What can hang from each mark:
libeg: sugof
bilenur: fole ratol ruzilon sugof
ratol: fole ruzilon
fole: bilenur dubir ratol sugof
sugof: fole ruzilon

Each row was made from one small tree. Brackets hold a mark, then the marks that hang from it, in alphabetical order. Every link used is in the known rows. Write each row's tree.
Known rows:
[sugof [fole bilenur] ruzilon]: [ 3.757 -2.129 -0.421 -1.132 -0.458  2.812  1.776  2.311  2.704 -1.744
 -0.370  2.544  1.497  0.647  3.033  2.777  1.014  1.146 -1.884 -1.823
  0.553 -1.387 -0.311 -0.761]
[libeg [sugof fole]]: [ 3.336  0.944  0.935  0.508  1.399  3.066 -1.481  3.690 -0.676 -1.187
  0.061  1.345 -3.688  1.475  2.723  0.479  0.102  1.348 -0.419 -1.261
  0.353  2.383 -0.737  0.636]
[sugof [fole dubir] ruzilon]: [ 4.159 -0.563 -0.094 -1.560 -0.829  2.711  2.387  2.161  1.520 -1.532
  0.235  0.832  1.863 -0.005  2.541  0.511  0.654  2.913  1.546 -0.787
  0.034 -0.489  1.348  0.605]
[ratol fole]: [ 0.259  0.428  0.089  0.242  5.223  2.906 -2.878  0.527  1.267  0.269
 -1.568  0.002 -5.540  2.280 -2.090  0.889  2.238  2.118  1.256 -0.537
  0.651  1.076 -1.160  0.359]
[bilenur fole ratol]: [ 1.052  5.323 -0.251  0.824 -2.024  1.771 -0.055  1.856 -0.818 -2.381
  1.447  0.779 -5.535  2.112 -3.789 -0.820  1.249 -0.700  0.141 -1.874
 -1.509  0.807  0.677  1.105]
[sugof [fole bilenur dubir ratol] ruzilon]: [ 1.364 -3.143 -0.410 -2.312 -2.471  0.670  2.825  1.047  1.764 -0.888
  1.240  4.192  4.592 -0.217  3.661  2.619 -0.007 -0.345 -0.097  0.159
  0.220 -2.388  0.815 -3.112]
[bilenur [sugof fole]]: [ 3.195  2.309 -1.874 -0.862  0.870  4.267 -1.678  4.567  1.151 -1.943
 -1.890  0.320 -3.758  2.180  0.964  1.828  1.882 -2.482 -0.321 -2.214
 -0.076 -0.782 -0.342  1.339]
[bilenur [ratol [fole dubir]] ruzilon sugof]: [-0.766  3.354 -1.455 -0.036 -0.668 -0.225 -2.113 -1.587 -1.758  2.014
 -3.461 -2.593  1.058  0.759 -3.686  2.369  1.732 -1.232  0.430 -0.703
 -0.830 -3.416 -1.757  0.142]
[ratol [fole sugof]]: [-0.339 -0.378  0.404 -0.321  4.569  0.376 -2.362 -0.949  0.492  0.073
 -1.625 -2.121 -4.835 -0.823 -1.087 -1.100 -0.538  0.272  0.423  0.704
  1.212  1.191 -1.339  1.756]
[libeg [sugof [fole bilenur]]]: [ 2.404 -0.977  0.828  1.061  1.065  2.030 -0.040  2.193 -0.183  0.040
  0.315  1.224 -1.632  0.352  3.113  1.888 -0.128  0.753 -1.560 -1.632
 -0.194  1.238 -1.417 -1.468]
[sugof [fole dubir ratol] ruzilon]: [ 2.139 -0.965  0.071 -3.028 -1.957  1.575  1.287  1.520  2.069 -2.155
  1.548  4.705  2.723  0.565  3.441  1.383  0.241  0.269  1.445  0.733
  0.317 -0.699  1.543 -0.810]
[ratol [fole bilenur]]: [-0.724 -1.211 -0.080  0.439  4.668  2.249 -1.550 -0.623  1.646  1.275
 -1.576 -0.596 -3.528  0.765 -1.139  1.541  2.105  0.846 -0.198 -0.395
 -0.561 -0.485 -1.586 -1.313]
[ratol fole ruzilon]: [-0.331 -0.067 -0.512  1.040  5.720  2.619 -4.868 -1.040  1.632  0.810
 -1.923 -1.204 -3.587  2.170 -2.673 -0.254  2.344  4.265  0.936  0.659
 -1.133  1.960 -0.324  1.465]
[fole [bilenur [ratol ruzilon]] dubir]: [-2.924 -0.441  0.213  3.407 -0.743 -0.756  1.374 -2.065 -0.876  2.551
  2.071 -1.164  2.551 -0.387 -2.295 -2.690 -0.484  1.103  1.295  0.586
 -2.151 -0.433  1.978 -0.079]
[fole [sugof ruzilon]]: [ 1.279 -2.194  1.186 -2.667  0.379 -2.399  1.155 -0.778 -0.044 -1.154
  0.124 -0.733 -0.160 -2.007  1.180 -0.791 -2.204 -1.199 -0.935  0.281
  2.894  0.836 -0.290  2.233]
[libeg sugof]: [ 0.841 -0.093  1.381  0.177  2.906 -1.091 -1.108  1.011 -2.244  0.274
  0.568  0.161 -3.695  0.299  0.873  0.318 -0.918  0.385  0.536 -0.181
  1.235  3.653 -1.416  1.019]
[fole bilenur]: [-0.801 -1.387  0.654  0.526  1.879  0.247  1.616  0.687  0.015  0.482
  0.255  0.554 -1.791  0.878 -0.416  0.248  0.429 -1.350 -0.441 -0.843
  0.344  0.451 -1.152 -0.432]
[ratol [fole dubir sugof] ruzilon]: [-1.506 -0.816  0.440  1.028  5.211 -0.559 -2.352 -3.058  0.561  1.730
 -1.478 -4.806 -0.951 -2.048 -2.301 -3.711 -0.154  4.009  2.178  2.128
 -0.131  1.631  0.662  1.949]
[fole bilenur dubir]: [-1.518 -1.949  0.752  0.935  1.280 -0.964  3.504 -0.188 -0.617  1.234
  0.901 -1.325  0.671 -0.511  0.158 -0.607  0.250  0.204  1.764  0.195
 -0.035  0.322 -0.040 -1.454]
[libeg [sugof fole ruzilon]]: [ 5.465 -0.886  0.489 -1.772  0.155  1.732 -1.067  2.104 -0.591 -2.118
 -0.240  1.700 -0.829  0.773  3.864  2.860 -0.787  2.430 -0.955 -1.841
  1.287  1.511 -0.441  1.038]

Which tree is each row?
[ 2.103  2.550 -1.210 -1.100 -1.505  1.381  0.930  2.323  0.052 -0.896
 -2.856 -1.322  2.442  1.772  0.559  2.786  2.159 -0.833 -0.232 -1.411
  0.266 -1.899 -1.280  0.254] | [bilenur ruzilon [sugof [fole dubir]]]
[ 3.452  3.819 -2.980 -1.899 -3.950 -1.044  1.833  1.264 -2.023 -2.366
 -1.721 -2.754 -0.419 -0.996 -1.990  1.595  0.052 -2.282  0.690 -2.610
 -0.890 -2.404  1.246  0.747] | [bilenur [fole dubir] ratol [sugof ruzilon]]
[-1.167 -0.521 -1.846 -0.780  2.469 -1.272 -0.267 -2.007 -0.522  1.869
 -4.908 -3.919  2.376 -0.261 -1.665  3.737  2.183 -1.681 -0.665 -0.881
  0.496 -3.335 -3.445 -1.952] | [ratol [fole [bilenur ruzilon sugof] dubir]]
[-0.185 -2.893  0.903 -3.814 -1.168 -3.498  0.158 -1.147  0.286 -1.937
  0.885  2.864  0.904 -0.904  1.801  0.345 -2.745 -2.953 -1.245  1.264
  3.065  0.351 -0.393  1.114] | [fole ratol [sugof ruzilon]]
[-3.456 -1.232  0.380  2.619 -1.727 -3.317  2.337 -3.509 -0.837  2.357
  2.332 -3.393  2.891 -3.439 -1.370 -4.561 -2.989 -0.113  0.137  1.147
 -0.574 -0.721  1.859  0.639] | [fole [bilenur [ratol ruzilon]] dubir sugof]
[-1.087 -0.551  0.666 -0.161  4.481 -0.311 -0.158 -1.882  0.015  1.638
 -0.854 -3.969 -2.186 -2.224 -0.762 -2.411 -0.652  1.324  2.152  1.087
  0.965  0.257 -0.710  0.847] | [ratol [fole dubir sugof]]
[-1.950  0.416 -2.121  2.899 -1.757 -1.424  0.830 -1.187 -1.337  2.221
 -0.225 -2.865  2.158 -1.129 -2.445 -1.341 -0.302 -1.936  0.324 -0.307
 -2.089 -2.368  0.914  0.227] | [fole [bilenur [ratol ruzilon] sugof] dubir]
[-3.129 -1.094  0.262  0.581  1.046 -1.247 -0.491 -1.157  0.315  0.756
  1.389  1.765  1.195  1.246 -1.043 -1.857  0.635  1.693  2.410  2.767
 -0.688  2.078  1.665  0.490] | [fole dubir [ratol ruzilon]]
[-0.252  0.936 -0.374  3.595 -2.307  2.719  1.191  0.158  1.379  1.400
  1.775  0.192  2.766 -0.105 -0.606 -2.241  0.777  2.375  0.541 -0.304
 -3.255 -1.352  2.430 -0.345] | [sugof [fole [bilenur [ratol ruzilon]] dubir]]
[-0.409  0.538 -0.331  0.151 -0.648  2.602 -1.202  1.250  2.468 -0.485
  1.629  2.992  1.534  1.915  0.628 -1.128  1.594  2.349  1.702  1.498
 -1.031  1.027  2.163 -0.052] | [sugof [fole dubir [ratol ruzilon]]]
[ 1.254  3.738 -2.341  1.699 -2.668  3.296 -1.357  2.175  0.461  0.356
 -0.397 -1.333  0.488  0.739 -1.118 -1.080  1.287 -0.310  0.982 -0.636
 -3.052 -1.929  2.168  2.211] | [bilenur [ratol ruzilon] [sugof [fole dubir]]]
[-4.675 -2.563  1.592 -2.024 -2.249 -6.397  2.970 -3.235 -1.481  1.358
  0.379  0.101  6.023 -1.517  0.480  0.453 -1.831 -3.508 -1.071  2.279
  2.490 -1.049 -2.161 -2.187] | [fole [bilenur ruzilon] dubir ratol sugof]
[ 0.005  1.962  0.667  1.435 -4.847  0.867  2.561  0.217 -0.451  1.207
  0.532  1.670  4.386  1.308 -0.049  0.829  0.760 -0.272 -0.893 -1.087
 -1.133 -2.757 -0.501 -2.074] | [sugof [fole [bilenur ratol ruzilon] dubir]]
[ 0.431 -1.557  0.827  0.248 -1.005  0.037  1.678  1.172 -0.550  0.472
  1.829  2.626  0.919 -0.747  4.153  1.513 -0.985 -0.125  0.415  0.550
 -0.222  0.102 -0.346 -3.197] | [libeg [sugof [fole bilenur dubir ratol]]]
[ 3.281 -1.165  0.400 -2.527 -1.422 -0.359  0.531  1.440 -0.653 -1.405
  0.951  3.706  2.272 -0.934  4.724  2.726 -1.049  1.089  0.733  0.641
  0.988  0.636  0.908 -1.582] | [libeg [sugof [fole dubir ratol] ruzilon]]
[-2.710 -1.327  0.830 -1.008  0.994 -2.742 -2.019 -1.771  0.620 -0.440
  1.285  1.259 -0.433  0.145 -0.338 -2.569 -1.549 -1.370 -0.572  2.652
  1.217  2.080  0.402  2.102] | [fole [ratol ruzilon] sugof]
[-1.058  1.876 -0.061  2.630  2.861  3.028 -5.456 -1.336  1.033  1.501
 -0.583 -0.347 -4.033  1.943 -4.222 -1.407  1.955  2.997  1.173  0.072
 -2.096  0.181  1.184  1.934] | [bilenur [ratol fole ruzilon]]
[ 1.375 -0.860 -1.541 -0.904 -2.426 -1.421  0.993  0.058 -1.156 -0.600
 -1.405  0.115  1.297 -0.230 -0.199  3.059 -0.735 -4.718 -2.145 -2.470
  0.090 -3.832 -0.094 -0.093] | [fole [bilenur ratol [sugof ruzilon]]]
[ 0.923 -0.616  1.116  0.558 -1.300 -1.074  1.715 -0.122 -2.352  1.181
 -1.062 -0.401  3.979 -0.093  2.697  2.669 -0.195  1.794 -0.698 -1.264
  0.889 -0.286 -2.070 -2.686] | [libeg [sugof [fole [bilenur ruzilon] dubir]]]
[-1.580  0.911 -2.119  2.369 -1.117 -0.825 -1.538 -0.633 -0.377  0.522
 -1.063 -1.414  0.124  0.776 -3.064 -0.157  0.428 -3.155 -1.793 -0.906
 -1.995 -1.765  0.563  0.770] | [fole [bilenur [ratol ruzilon] sugof]]
[ 0.479  2.029  0.785  1.335 -4.495  2.226  0.587  0.925  0.485  0.075
  0.137  3.358  2.336  2.457 -0.277  1.911  1.025 -1.048 -3.034 -1.738
 -0.677 -2.240 -1.703 -1.525] | [sugof [fole [bilenur ratol ruzilon]]]
[-0.642 -1.366 -0.174  0.599 -0.677  2.370 -1.585  1.030  2.910 -0.482
  0.762  4.369  0.649  2.332  1.170  0.808  1.986  0.205 -1.725  0.593
 -1.099 -0.136  0.571 -1.575] | [sugof [fole bilenur [ratol ruzilon]]]
[-2.979 -2.175  0.672 -0.428 -0.199 -1.868  3.152 -0.445 -0.146  0.851
  1.994  2.068  0.959  0.191  0.799  0.310 -0.007 -1.921  1.437  1.276
  0.174 -0.487  0.120 -2.602] | [fole bilenur dubir ratol]
[-3.262 -0.377  1.525  0.987 -4.216 -4.975  3.791 -3.491 -3.240  2.041
  0.894 -2.031  5.328 -2.286 -1.314 -0.825 -2.348 -2.626 -1.497  0.392
  0.804 -2.179 -0.992 -0.661] | [fole [bilenur ratol ruzilon] dubir sugof]
[ 1.073  1.124  0.972 -0.743 -0.562  0.953 -0.061  1.962 -1.209 -0.289
  1.565  2.877 -0.479  0.420  3.684  0.864 -0.653  0.499  1.778  1.106
  0.321  1.776  0.319 -1.310] | [libeg [sugof [fole dubir ratol]]]
[-1.987 -2.105 -0.340  1.050  4.961 -0.958 -2.871 -3.506  1.767  1.529
 -2.100 -4.138 -0.918 -1.481 -1.619 -1.458  0.082  1.853 -1.589  1.011
  0.558  0.096 -1.126  0.155] | [ratol [fole bilenur sugof] ruzilon]
[-1.028 -2.004  0.341  0.285  4.289 -0.193 -0.822 -1.875  0.664  0.817
 -1.242 -2.553 -2.907 -1.739 -0.535 -0.376 -0.354 -0.642 -0.986  0.121
  1.384 -0.121 -2.119 -0.346] | [ratol [fole bilenur sugof]]
[ 2.945  0.625 -0.541 -3.278 -0.424 -2.247  1.364  0.135 -0.579 -4.042
 -0.513 -1.762 -2.156 -1.589 -0.394  0.151 -0.959 -0.172 -1.739 -1.556
  1.978  1.126 -0.323  1.629] | [bilenur [fole [sugof ruzilon]]]
[-3.638 -1.707  0.705 -0.737  0.574 -3.452  0.020 -2.422 -0.421  0.835
  1.372 -0.363  1.689 -1.287 -0.262 -3.709 -1.734  0.104  1.515  3.365
  0.663  1.430  1.503  1.111] | [fole dubir [ratol ruzilon] sugof]
[-0.536  1.995 -0.062 -2.965 -0.807 -2.059  0.301  0.986 -0.079 -3.694
  0.815  0.774 -4.458 -0.086 -1.418 -0.607 -0.718 -2.954 -1.184  0.195
  1.226  1.885 -0.498  0.480] | [bilenur [fole ratol sugof]]
[ 0.951  0.394  0.311  0.243  0.126  1.292 -4.161  1.371  0.402 -0.977
  0.943  3.818 -0.968  2.001  1.900  0.747  0.433  1.522 -0.561  0.957
 -0.165  2.639  0.359  0.027] | [libeg [sugof [fole [ratol ruzilon]]]]
[-0.119  4.124 -0.077  0.681 -3.002 -1.783  2.456 -0.290 -2.050 -1.237
  1.547 -2.965 -2.743 -2.490 -2.244 -3.986 -2.020 -0.510  1.275 -0.292
 -0.595  0.725  1.194  1.538] | [bilenur [fole dubir sugof] ratol]
[-2.063  1.295 -0.884 -1.552 -0.709 -3.451  0.369 -1.467 -0.349 -1.443
  0.623 -1.591 -0.055 -1.361 -1.947 -3.181 -1.049  0.192  0.705  1.691
  0.250  2.705  1.399  0.428] | [bilenur [fole dubir [ratol ruzilon] sugof]]
[ 1.099  1.004  0.103  3.661 -1.552  2.016 -2.323  0.327 -0.607  0.995
  0.971  0.618 -0.210  0.762  0.979 -0.268 -0.633  1.850 -1.688 -1.174
 -2.273  0.601  0.435  0.034] | [libeg [sugof [fole [bilenur [ratol ruzilon]]]]]
